Each row was made from one path, in order. Every step used is in the known rows, and no mark comes twice. Write each row's path.
In the rows, zero is written as 100.
Known rows
b-k-p-z: 139 109 100 106 95 115 97 121 89 98 90 117 83 107 94 74 91 108 95 95 116
 75 103 106 110 100 95 105 96 106 121 96 114 102 107 97 97 104 91 118
 119
r-b-k-p-z: 107 108 101 108 100 116 99 111 99 102 76 116 99 102 91 62 86 102 98 92
 128 82 110 84 109 95 90 103 99 106 119 93 114 111 104 110 97 110 100
 147 127
e-m: 90 100 98 98 99 100 101 81 93 90 96 93 97 108 110 101 99 98 97 102 105
 92 100 118 100 96 97 101 93 94 98 96 104 98 101 84 98 91 92 107 97
v-e-m: 94 97 100 97 102 97 103 87 95 92 94 90 91 116 102 110 92 94 95 102 101
 89 104 121 97 107 99 85 100 103 90 97 105 105 107 81 98 81 105 153 100
f-b-k: 126 97 94 105 103 105 96 84 74 96 95 98 95 108 93 89 86 95 98 87 119 87
 99 88 100 98 90 87 98 102 86 82 104 108 103 94 96 88 94 85 133
m-g-z: 125 105 104 98 101 96 98 94 101 106 104 103 121 91 101 115 108 108 105
 101 85 108 97 90 88 100 97 101 104 106 92 102 92 94 107 105 100 91 104
 53 106
k-p-z: 115 112 103 113 95 110 101 112 101 101 92 107 97 115 92 80 94 111 99 109
 105 87 98 115 106 97 97 119 93 100 122 98 108 98 97 102 97 103 90 127
 102
n-a: 142 109 97 95 104 107 99 88 87 102 101 84 91 107 129 91 101 100 99 98 94
 106 106 114 117 105 95 96 94 104 78 92 102 100 97 95 100 97 99 89 106
a-n-z-g-m-e-v: 49 98 107 90 106 97 94 108 84 105 99 99 91 93 78 110 101 89 108 89 88 96
 82 96 109 101 104 100 94 97 97 131 94 89 95 100 105 118 133 95 73
a-n-z-g-m: 68 104 97 89 96 96 94 113 79 100 116 95 108 102 93 116 107 99 112 92 89
 98 93 103 112 101 100 119 98 98 120 124 94 91 98 98 107 109 121 86 92
p-z: 101 111 100 109 95 102 103 107 101 97 101 97 105 113 92 88 92 103 101
 111 92 101 102 125 106 99 98 111 87 94 115 92 106 97 102 99 99 98 90
 101 92
a-n-z-p: 80 103 103 101 98 95 87 123 89 106 113 95 108 122 89 82 103 105 104 97
 111 82 93 102 114 98 100 114 97 107 122 95 94 94 101 100 100 121 110 77
 87
l-t: 109 104 95 99 107 100 107 100 95 97 101 88 99 109 111 107 106 98 97 120
 92 97 109 110 93 99 98 85 97 101 87 82 107 101 106 101 100 91 96 83 99
k-b-w: 115 85 99 96 83 101 104 43 104 100 97 91 116 103 114 95 120 104 96 95
 102 101 95 112 84 97 96 106 97 95 96 92 102 101 108 91 99 97 91 114 82
r-b-k-y: 139 102 92 95 101 114 94 88 87 93 86 101 107 99 102 81 96 89 96 78 122
 101 108 66 91 91 86 95 105 108 83 91 112 117 110 99 95 106 120 137 144
v-e-m-g-z: 98 99 102 92 103 90 100 94 102 102 92 101 107 90 92 126 98 99 103 98 91
 96 102 104 87 109 102 82 110 109 95 108 95 106 110 93 100 75 108 128
 102
a-n-z-g-m-t-l: 62 95 100 82 102 94 100 118 85 99 129 94 102 91 83 134 104 96 106 101 83
 104 96 97 102 100 112 94 103 95 123 114 87 93 92 96 106 98 112 63 100
k-b-f: 126 96 103 102 89 113 105 69 74 92 105 94 112 106 120 90 114 97 98 92 99
 102 97 127 93 97 90 107 100 96 66 100 104 104 110 97 100 86 84 98 99
f-b-s: 129 95 100 101 98 100 97 59 78 93 101 96 100 115 104 97 103 101 98 93
 101 91 100 101 93 92 93 88 100 98 86 85 96 99 91 102 96 92 83 86 118
s-b-r: 156 85 101 106 91 90 94 66 109 93 106 96 105 123 146 93 103 99 99 109
 105 101 115 121 103 99 96 109 97 92 93 92 99 93 102 81 101 103 107 102
 101
v-e-m-g-z-p-k-b: 93 89 100 105 94 92 105 93 113 114 75 111 94 66 94 109 92 100 99 77 107
 95 87 90 85 111 107 83 118 110 91 115 105 113 102 103 100 84 96 150 106
g-m-t: 115 102 94 100 104 98 114 112 94 100 106 93 95 95 111 118 101 103 95 118
 92 105 104 105 91 92 106 96 106 97 92 102 97 92 104 100 106 96 99 81
 104
g-m: 125 106 94 104 98 100 107 81 89 95 109 98 94 110 112 113 99 105 97 105
 100 99 99 113 98 96 99 115 99 97 93 111 101 89 104 92 103 99 104 95 105
p-k: 106 106 92 110 103 102 100 82 104 100 97 95 89 101 121 91 90 101 96 95
 102 97 94 97 94 102 96 99 96 100 77 94 112 101 101 99 101 98 99 78 106
t-l: 128 98 103 100 100 105 99 60 95 90 120 96 97 120 104 110 98 101 93 101
 97 100 96 112 93 100 98 97 91 97 90 89 100 93 99 83 94 91 96 71 111
t-m: 87 103 101 101 103 98 96 85 115 91 107 100 107 114 100 102 106 100 96
 107 94 102 105 115 105 95 100 104 95 92 94 92 98 104 99 97 97 97 91 88
 107
w-b: 91 100 102 108 106 94 97 68 93 95 101 86 102 124 103 92 88 98 103 102
 106 102 101 103 95 101 96 107 91 99 101 82 98 100 100 98 98 89 98 80
 108
p-z-n: 87 104 97 112 86 101 110 139 121 100 108 89 119 111 78 97 102 99 99 122
 93 114 109 133 107 101 101 115 84 94 125 98 103 87 101 95 96 112 85 102
 76
l-t-m-e: 63 101 105 92 115 99 101 109 126 93 95 97 90 101 95 108 102 94 93 125 86
 112 110 98 94 95 106 71 103 93 86 73 97 114 105 113 97 97 94 107 92
g-z-n: 121 98 96 101 83 99 108 120 112 100 116 89 127 104 91 116 112 102 99 114
 94 107 103 105 99 101 100 117 96 106 109 111 96 83 112 100 94 110 98 68
 80
z-g-m-e-v: 92 96 106 99 110 105 107 99 89 104 93 101 85 91 93 115 99 92 99 97 84
 113 82 87 97 103 101 95 96 96 68 128 101 80 92 98 104 109 120 106 76
n-z-g-m-t-l: 71 94 99 86 104 97 105 115 88 96 124 96 86 81 99 141 101 98 105 106 74
 116 101 99 104 109 113 98 105 94 111 107 89 95 87 97 105 83 101 65 97
l-t-m-g-z-p-k: 61 105 95 100 113 85 104 132 135 111 96 119 99 67 99 110 103 105 100 108
 99 103 102 76 92 100 114 79 118 105 97 94 96 117 94 126 103 99 84 71 98
l-t-m-g: 61 105 102 96 121 91 101 102 125 101 98 103 109 92 96 117 114 97 102 117
 82 114 116 108 92 96 104 74 103 93 85 80 95 113 97 108 102 87 90 78 112
l-t-m-e-v: 54 99 107 96 121 96 104 94 122 96 85 99 86 96 87 105 105 85 92 118 89 99
 103 111 98 95 108 67 96 92 71 87 100 111 98 107 97 100 99 100 85
s-b: 137 100 103 111 95 93 99 67 107 98 105 84 109 110 122 91 97 95 99 108
 103 107 106 120 97 96 96 113 90 92 92 90 101 100 101 90 98 100 110 96
 106
w-b-k: 113 96 98 101 107 99 92 79 80 92 99 97 89 116 104 86 84 95 99 88 119 90
 106 94 98 103 94 93 94 105 100 81 104 102 110 94 97 89 99 70 123

Write each row's path
94 103 103 103 101 118 98 133 95 107 78 116 104 91 86 70 91 101 105 89
 114 98 105 65 110 102 88 103 100 107 119 103 114 102 94 115 100 109 103
 151 115 | r-b-k-p-z-g
101 98 104 96 104 107 104 117 93 102 103 99 87 96 102 118 97 101 100 105
 82 125 90 74 94 103 99 98 103 96 85 112 97 83 99 105 104 106 115 115 82 | z-g-m-e
71 83 96 96 85 88 105 70 123 113 80 113 106 57 112 98 113 109 101 81 120
 94 82 81 77 100 108 95 116 101 110 108 98 111 98 103 104 99 79 118 72 | e-m-g-z-p-k-b-w
82 97 104 98 112 93 99 90 102 102 90 95 96 103 96 117 96 95 101 98 92
 102 105 112 88 109 99 74 104 103 81 97 100 105 103 83 102 77 106 139
 109 | v-e-m-g
87 88 103 90 108 96 108 90 100 91 106 90 85 105 94 127 90 91 89 111 96
 94 107 117 87 107 110 60 106 101 91 85 99 108 102 79 97 70 95 129 109 | v-e-m-t-l
59 100 97 85 102 93 100 145 87 106 113 89 109 88 89 122 108 97 110 104
 82 103 100 94 106 98 107 101 105 98 122 116 91 92 98 106 110 106 117 74
 92 | a-n-z-g-m-t
110 86 100 103 102 90 91 68 91 90 102 97 99 138 125 94 94 102 102 104
 107 97 109 103 100 104 96 101 97 99 104 84 96 94 100 87 101 93 94 85
 103 | w-b-r
93 107 108 104 98 114 106 143 101 105 91 114 81 94 83 100 89 110 101 109
 93 113 88 82 101 101 102 112 103 96 121 118 102 90 92 114 104 112 103
 162 80 | k-p-z-g-m-e
59 98 106 94 109 100 99 104 86 102 94 100 78 84 94 117 98 91 106 93 77
 108 87 97 112 110 106 103 97 96 87 125 95 92 91 101 105 102 123 98 70 | n-z-g-m-e-v
90 107 90 101 94 99 85 119 98 103 103 98 95 100 95 77 93 99 101 78 121
 82 84 80 100 96 102 115 106 107 113 101 106 116 96 102 99 123 117 110
 108 | a-n-z-p-k-y
157 104 98 105 85 107 104 136 113 106 93 94 87 91 113 68 94 94 98 99 124
 97 125 129 132 105 102 110 91 103 127 102 107 107 96 95 97 118 94 141
 108 | s-b-k-p-z-n-a
76 106 100 90 111 87 103 107 124 100 101 108 118 79 92 128 116 100 104
 118 80 108 112 101 92 97 108 81 109 100 99 92 90 114 103 116 100 84 91
 66 106 | l-t-m-g-z
67 99 111 102 115 100 96 77 120 96 91 104 91 104 87 96 101 90 92 104 93
 103 94 110 101 95 104 86 92 91 70 98 97 103 96 100 94 106 103 98 89 | t-m-e-v
89 105 105 95 105 91 95 91 122 101 107 112 122 87 93 118 111 105 105 103
 83 111 103 98 96 97 103 101 105 98 100 103 87 106 102 108 99 92 94 64
 109 | t-m-g-z
88 105 103 101 105 109 103 83 83 93 104 94 122 115 120 78 102 95 102 103
 115 109 109 96 96 94 87 102 103 100 68 93 100 108 106 107 103 96 99 111
 95 | r-b-f
171 101 91 93 95 114 92 99 79 89 102 101 92 103 105 91 101 96 92 80 111
 91 101 89 92 96 91 97 103 108 85 95 112 108 112 88 94 100 112 106 136 | b-k-y
115 96 94 111 90 106 104 56 103 101 85 94 97 88 117 89 97 96 96 83 97
 100 90 108 91 99 95 102 95 96 74 99 116 107 104 101 98 93 93 96 119 | p-k-b
96 102 99 104 100 105 102 125 78 98 92 119 76 99 84 91 79 104 107 87 119
 91 99 87 108 106 100 116 100 102 142 114 106 98 92 105 104 96 96 134
 117 | w-b-k-p-z-g-m
63 105 96 106 100 94 88 115 99 109 106 98 93 106 100 76 91 103 102 88
 118 78 88 90 110 101 103 108 100 106 113 97 103 104 98 105 102 122 108
 76 90 | a-n-z-p-k
80 106 101 95 98 96 87 94 88 98 110 89 112 119 95 93 103 98 106 96 97 84
 98 117 110 97 97 110 92 101 114 97 96 101 108 94 100 107 114 69 98 | a-n-z
100 106 94 101 101 95 93 118 131 106 100 120 105 69 93 102 102 107 100
 85 106 109 89 63 86 95 108 104 119 104 99 107 96 121 90 118 97 108 98
 104 120 | t-m-g-z-p-k-y
139 101 102 104 92 99 101 120 96 105 111 104 110 107 103 98 103 112 97
 107 106 93 90 85 102 100 100 117 105 112 110 104 97 87 105 108 96 110
 98 76 84 | g-z-p
149 80 99 102 84 104 97 59 95 95 94 102 108 117 129 99 115 102 96 94 92
 97 104 118 100 98 92 102 99 96 86 99 105 91 108 86 99 96 92 102 110 | k-b-r
71 103 106 104 104 103 110 120 98 105 89 106 86 87 76 105 90 93 102 105
 82 115 85 105 104 103 104 101 90 90 97 128 103 84 89 103 105 109 109
 127 66 | p-z-g-m-e-v
102 106 100 115 85 109 108 142 120 104 100 99 109 113 77 88 102 107 98
 118 107 99 105 121 106 99 100 123 90 100 132 105 106 88 97 100 95 118
 86 127 86 | k-p-z-n
78 100 108 103 109 116 107 124 95 109 63 125 78 76 74 79 83 92 100 85
 117 96 95 64 108 99 97 93 101 102 102 128 110 98 91 114 103 120 119 173
 100 | r-b-k-p-z-g-m-e-v
91 104 99 88 98 93 101 121 134 109 109 96 124 77 95 119 121 98 106 105
 82 128 117 110 118 105 109 97 103 101 100 111 82 102 94 107 98 103 88
 73 96 | t-m-g-z-n-a
80 103 97 94 99 98 99 112 81 97 111 97 92 92 107 123 103 101 111 96 80
 110 98 104 115 110 102 122 100 97 109 119 95 92 93 98 107 93 112 90 90 | n-z-g-m
117 94 103 98 107 103 105 91 100 96 118 91 99 105 102 116 99 100 91 114
 90 106 102 105 87 98 104 80 99 97 88 80 97 96 98 93 97 86 90 56 110 | m-t-l
141 104 93 92 86 102 107 124 105 104 111 80 115 93 111 109 113 99 101
 106 93 113 109 111 118 107 102 108 97 110 101 111 94 91 104 103 96 108
 96 76 82 | g-z-n-a
58 101 105 86 100 99 91 125 89 102 108 94 96 99 85 113 99 97 109 95 84
 108 88 82 107 101 103 105 101 97 114 116 90 91 102 105 106 115 128 105
 78 | a-n-z-g-m-e
119 98 103 96 101 103 99 62 97 96 93 99 110 111 120 88 111 99 98 95 99
 101 113 92 95 91 90 89 101 103 83 91 100 95 100 110 99 108 99 101 111 | r-b-s
90 101 107 101 105 91 95 121 123 109 109 119 118 91 87 108 112 112 102
 105 96 109 98 84 101 98 107 104 111 104 108 103 85 99 95 113 98 104 91
 70 98 | t-m-g-z-p
77 102 103 95 112 87 104 134 124 108 104 115 114 83 87 118 115 107 102
 119 94 107 108 86 96 97 111 85 115 105 108 91 88 108 98 121 100 99 87
 73 95 | l-t-m-g-z-p
161 96 100 104 97 98 95 76 96 94 103 95 95 102 126 84 92 92 96 92 114 93
 112 111 102 98 95 100 94 99 91 89 106 103 110 86 98 100 112 88 122 | s-b-k
123 90 101 100 91 87 102 47 118 98 109 83 114 109 131 89 107 101 99 111
 112 104 107 114 87 97 100 112 96 92 102 86 95 104 102 86 101 104 106
 112 74 | s-b-w
76 105 100 106 107 89 96 116 133 111 102 122 105 76 99 101 99 110 100 95
 102 105 92 73 96 101 110 98 113 103 98 104 93 109 93 119 100 106 88 69
 101 | t-m-g-z-p-k
84 92 96 102 97 93 101 56 95 99 101 87 115 116 97 93 102 105 101 105 116
 97 93 89 85 96 95 100 100 94 98 79 93 109 94 93 100 92 89 111 84 | f-b-w
105 103 95 107 95 112 105 131 72 102 89 120 85 90 72 93 81 105 105 87
 119 87 93 81 110 101 96 110 104 98 128 116 107 103 85 106 103 95 91 150
 126 | f-b-k-p-z-g-m
99 88 92 102 85 99 105 38 115 102 88 95 101 88 125 88 109 102 95 86 106
 97 89 102 81 100 99 100 100 95 86 94 109 110 105 96 102 98 88 112 84 | p-k-b-w
123 102 96 109 86 113 104 151 107 101 97 109 96 105 80 81 100 104 95 103
 118 87 110 113 112 101 97 110 93 106 131 103 111 92 108 96 95 118 87
 118 101 | b-k-p-z-n
128 98 101 105 107 107 90 83 78 96 91 107 80 118 104 76 86 103 98 85 130
 76 102 82 99 101 93 102 100 111 107 85 106 105 105 98 96 94 100 97 134 | w-b-k-p
92 103 102 106 101 97 92 121 90 103 108 97 92 113 107 90 99 107 102 101
 100 95 98 104 116 107 102 116 99 106 109 90 96 97 97 100 99 106 101 80
 85 | n-z-p
91 108 97 104 93 102 111 129 93 99 107 104 101 97 89 112 95 104 106 108
 84 115 97 111 108 103 101 119 93 92 122 122 103 85 91 101 106 100 97
 117 84 | p-z-g-m
